Each row was made from one path, in order. Every step used is in the known rows, and no mark comes twice. Write each row's path.
In the rows, zero is written as 128.
Known rows:
mubup, mumi, vetur, vome, gebo: [146 129 106  85  97  90 102 219 111  99 126 103 139 163 124 151 146 123]
vetur, dudu, binab, mumi, ferok: [133 126 144 156  82 158 182 126 139 144  70 107 144 167 109 116 114 103]
mumi, vetur, vome, gebo: [151 134  99  98  99  93 115 230 104 113 123 103 139 169 121 151 153 109]
binab, dudu, ferok, mumi, vetur, vome: [149 122 100 133  42 135 135 198 139 154  67 129 170 197  85 136 131 107]
gebo, mumi, ferok: [ 93 148 152 130  72 140 163 143 123 135 136 106 146 123 133 148  89 115]
gebo, mumi: [ 90 134 133 142  89 130 129 146 133 146 148 127 149  91 139 152  98 109]
vetur, dudu: [132 135 133 147  67 119  83  97 141 139  99 111 116 119  83 120 127 106]
vetur, vome: [152 128 129 140  48 135 122 143 127 139  93 146 155 177 121 139 155 107]
mumi, vetur, dudu: [125 137 129 146  60 124  81 135 124 120 122  97 130 122  59 122 110 110]
binab, dudu, ferok, mumi: [136 116  84 115 129 129 146 159 180 179  28 123 127 154 110 118 119 122]
binab, mumi: [131 124 116 171 168 143 186 141 131 133  81 132 144 144 120 114 114 114]
gebo, mumi, vetur: [ 90 133 126 137  91 135 126 194 109 117 176 108 164 108 102 150  78 120]
mubup, mumi: [110 115 144  90 126 118  94 100 149  87 135 118 128 110 135 128 111 166]
dudu, binab, mumi, vetur: [128 110 116 154 126 158 163 192 121 124 123 114 162 155  91 120 102 117]
vetur, vome, gebo, mumi, ferok: [108 151 139 118  61 122 155 179 117 131 124 100 149 142 140 158 108 103]
vome, gebo, mumi, ferok: [ 99 151 139 114  86 119 157 173 117 127 139  94 139 126 141 154  98 112]
vetur, dudu, ferok: [127 131 131 164 128 169  92 118 176 160  58 134 112 107  36 117 122 129]
ferok, mumi, vetur, vome, gebo: [153 132  90  83  89  87 115 234 107 115 104 100 139 179 134 152 150 106]
dudu, binab, mumi: [146  97 119 165 136 160 179 140 149 154  64 138 149 157 124 111 131 104]
dudu, ferok, mumi, vetur: [119 128 104 108 125 143 127 196 134 121 101 106 145 146  87 131  94 136]

Which path is each row?
[109 139 117 121  69 104 119 197 124 144 130 117 149 116 147 167 122  95] -> vetur, vome, gebo, mumi
[147  96 124 123  26 145  86 136 157 156  87 108 138 149  98 119 139  99] -> ferok, mumi, vetur, dudu, binab
[147 101 122 174 107 157 156 125 156 161  52 130 143 153 103 107 131  94] -> vetur, dudu, binab, mumi
[150  97 136 135  39 149  87 106 163 164  87 122 127 138 103 118 154  99] -> vetur, dudu, binab
[126 135 124 168  80 131 109 142 128 124 101  99 137 133  56 115 101 103] -> binab, mumi, vetur, dudu
[120 129 105  97 103 120 129 191 114 111 124  97 147 153 116 131  97 129] -> ferok, mumi, vetur
[126 136 117 126  47 115  82 142 132 126  97  90 129 137  76 122 107 105] -> ferok, mumi, vetur, dudu
[134 129 105 112 103 136 105 133 175 158  22 117 118 141  96 123 121 119] -> vetur, dudu, ferok, mumi
[122 141 141 152 128 148 202 139 121 124  91 110 144 161 119 121 100 119] -> binab, mumi, ferok
[160 121  97 110  93 108 129 232 113 126 102 109 147 181 122 144 156  99] -> dudu, binab, mumi, vetur, vome, gebo
[125 130 124 180 137 177 111 148 168 148  58 126 128 117  17 114 103 126] -> binab, mumi, vetur, dudu, ferok
[113 135 121 156 120 157  90 171 163 149  80 117 124  97  29 133 104 121] -> vome, gebo, mumi, vetur, dudu, ferok
[125 133 128 145  23 139 123 190 114 132 127 132 179 163 101 154 121 100] -> gebo, mumi, vetur, vome
[152 132  91  92 103 103 114 236 122 123  86 105 137 174 111 148 148 112] -> dudu, ferok, mumi, vetur, vome, gebo
[122 131 130 164 124 173  92 145 167 147  75 125 123 110  18 121 107 130] -> mumi, vetur, dudu, ferok
